What can hang from each mark:
tafi: kogiz
pogikuf: faza kogiz
bakuv: faza femu
kogiz: bakuv buzop diril faza femu pamul pogikuf tafi
faza: buzop

(in the rows, 128 means zero)
Known rows, with every way that one mark hangs from another:
tafi{kogiz{faza{buzop}}}: [144 140  94 106 122  92 130 156 118 101 157 188 120  80  99 144  83 119
 156 149  90 127  95]
tafi{kogiz{pamul}}: [159 128  95 139 132  85 107 154 113 102 165 192 122  69 106 138  87 113
 152 163  75 127  95]
kogiz{buzop pamul}: [164 128  98 153 135  91 122 156 101  95 146 200 152  70 119 120  91 121
 144 169  86 123 112]
bakuv{faza{buzop} femu}: [125 146  77 123 154  96 144 151 103  95 179 196 100  88  91 154 103 147
 154 134  94 116  73]
pogikuf{faza{buzop} kogiz{diril tafi}}: [112 147  80 163 164  90 144 138 120  78 185 180 105  81  91 165  98 127
 154 140  82 125  80]
pogikuf{faza kogiz{bakuv{femu}}}: [143 134  84 114 164  99 153 147 119  90 176 191 117  84  90 146  94 130
 153 144  96 115  86]
tafi{kogiz{buzop pamul}}: [158 124  98 124 129  90 122 154 114  97 152 197 134  73 108 129  88 120
 150 162  81 125 102]
kogiz{bakuv tafi}: [167 138 101 163 137  88 127 139  91  98 164 185 160  79 112 105  81 138
 147 159  91 136 120]
pogikuf{kogiz{bakuv{femu} faza{buzop}}}: [142 138  90  91 143 102 160 154 118  93 154 190 127  87  96 135  88 137
 152 150 103 118  92]
kogiz{tafi}: [154 145  95 187 148  85 115 147  89  94 174 182 143  73 119 125  84 131
 150 155  89 137 109]
pogikuf{faza{buzop} kogiz}: [124 147  77 140 167  93 145 155 116  93 181 187  97  77  89 173  93 115
 153 141  91 117  75]
tafi{kogiz{diril}}: [154 137  92 135 133  91 102 155 131  92 176 180 139  75 105 143  91 113
 161 158  69 128  93]
pogikuf{kogiz{pamul}}: [153 134  89 158 161  89 117 164 108  94 167 188 125  66 113 145  91 115
 150 165  81 124  91]
tafi{kogiz{buzop diril faza pogikuf}}: [152 131 110  86 106 103 143 148 139  83 140 188 168  87 107 119  94 132
 157 154  90 127 117]
tafi{kogiz{bakuv faza}}: [167 129 103  95 119  95 131 152 119 102 150 189 147  83 102 120  81 124
 154 156  91 128 111]
bakuv{faza femu}: [140 141  82 132 159  97 132 155 101  91 179 194 116  86 101 144 103 146
 155 139  93 121  83]
kogiz{buzop femu pamul pogikuf{faza}}: [153 123 118 104 112 103 165 137 125  88 125 204 157  87 111 109  98 125
 141 161  99 114 128]
pogikuf{faza kogiz{femu tafi}}: [130 137  96 146 162  96 151 143 115  82 170 182 114  82 106 146  92 124
 151 143  96 128  97]
pogikuf{kogiz{femu}}: [152 138  97 130 154 101 131 166 123  91 162 181 136  76 117 141  87 114
 155 158  90 124  96]
kogiz{diril tafi}: [149 145  95 190 141  87 105 143 108  82 176 176 156  75 118 126  94 129
 155 159  74 136 109]
pogikuf{faza}: [150 144  87 160 151  91 120 153 105  96 178 189 128  76 104 148  92 112
 153 149  88 121  97]
tafi{kogiz{diril faza}}: [152 134  99 117 121  95 113 155 132  89 160 181 144  80 107 137  91 117
 160 156  77 129 103]
bakuv{faza{buzop}}: [136 148  83 149 154  91 129 160  99  99 174 191 117  81  99 155  97 131
 151 141  86 123  83]
tafi{kogiz}: [157 137  92 131 138  90 109 159 115 102 173 186 129  73 105 142  83 115
 158 154  81 128  93]

Rows:
[155 126 112  77 111 105 147 156 130  92 132 191 149  87 113 120  84 122
 154 152  98 127 117]  tafi{kogiz{buzop faza femu}}
[145 129 102 155 152  91 135 148 109  86 156 185 125  74 119 129  90 125
 146 163  87 131 104]  pogikuf{kogiz{femu pamul tafi}}
[154 129 102 176 137  85 130 140  87  88 148 197 148  73 122 108  90 137
 141 164  89 134 120]  kogiz{buzop pamul tafi}
[159 128 106  81 119  99 158 139 126  97 149 197 155  88  93 118  87 133
 151 149  97 122 113]  tafi{kogiz{bakuv buzop pogikuf{faza}}}
[139 127  96 135 156  96 142 151 124  88 161 191 110  77 104 150  96 109
 149 155  87 117  94]  pogikuf{faza kogiz{femu pamul}}
[158 120 116  87 106  99 147 144 132  94 132 198 150  83 110 113  89 124
 149 163  90 122 117]  tafi{kogiz{buzop femu pamul pogikuf}}
[137 140 106 151 127  96 153 126 119  71 156 187 172  89 108 115 102 146
 150 148  92 129 124]  kogiz{buzop diril pogikuf{faza} tafi}
[138 139 111 144 109  85 154 129  96  92 134 195 138  84 108 111  92 143
 139 159 100 130 126]  kogiz{faza{buzop} pamul pogikuf tafi}
[160 133 127  75  98 113 171 152 127  86 111 195 187  94 124  96  90 134
 148 157 116 122 142]  kogiz{buzop faza femu pogikuf}
[145 134  96 102 152 103 156 157 123  93 156 187 131  86 100 138  92 129
 151 149  93 121  93]  pogikuf{kogiz{bakuv{faza{buzop}} femu}}
[153 120 104 109 113  96 126 149 130  85 139 193 148  79 110 124  95 122
 153 163  78 125 112]  tafi{kogiz{buzop diril faza pamul}}
[162 120 108 159 121  90 134 127 110  80 141 194 178  81 114  90  96 143
 142 172  77 130 130]  kogiz{bakuv buzop diril pamul tafi}
[151 134  89 133 162  98 129 159 125  84 171 181 149  81 102 140 100 132
 155 154  78 125  91]  pogikuf{kogiz{bakuv{faza} diril}}
[154 124  99 155 125  89 127 121 111  83 160 191 150  83 106 100  99 146
 146 168  75 126 114]  kogiz{bakuv{femu} diril pamul tafi}
[155 135 107  73 103  97 155 144 126 103 142 192 147  89  92 119  83 132
 152 152  98 123 112]  tafi{kogiz{bakuv faza{buzop} pogikuf}}
[159 120 108  74 123 104 154 149 128  95 141 195 151  91 102 116  89 134
 151 149  92 125 109]  tafi{kogiz{bakuv{faza} buzop femu}}
[162 131 114  97  97  94 159 137 113 102 123 202 159  87 100 101  90 133
 140 168 100 117 128]  kogiz{bakuv faza{buzop} pamul pogikuf}
[150 132 120 118 114 104 161 144 106  81 123 190 168  91 128  97  85 140
 146 152 111 135 139]  kogiz{buzop faza femu tafi}
[147 137 126 121  99 104 150 131 131  73 131 179 180  95 123  97  96 140
 151 158  97 133 142]  kogiz{diril faza femu pogikuf tafi}
[171 116 121 103  95 104 134 140 139  87 120 192 178  87 117  94  96 117
 147 178  80 119 137]  kogiz{bakuv diril faza femu pamul}
[177 124 109 125 116  93 129 148 104 101 133 198 159  78 113 102  88 123
 142 172  91 123 127]  kogiz{bakuv faza pamul}
[157 124 115 126 104 101 121 148 136  82 129 188 161  82 124 114 100 111
 150 174  78 120 126]  kogiz{diril faza femu pamul}
[150 133 130  98 100 108 179 136 113  80 113 191 183  97 126  85  88 150
 144 152 119 133 150]  kogiz{buzop faza femu pogikuf tafi}
[163 130  96 104 124 107 141 143 129  84 153 193 179  89 106 105  97 141
 155 160  87 116 111]  kogiz{bakuv{femu} buzop diril}
[172 114 117 108 104 106 139 139 138  85 123 197 188  85 118  91  97 121
 145 178  77 117 131]  kogiz{bakuv buzop diril femu pamul}
[146 143 107 105 111 103 146 156 121  97 137 189 140  87 113 128  85 116
 151 155 101 121 114]  kogiz{faza{buzop} femu}
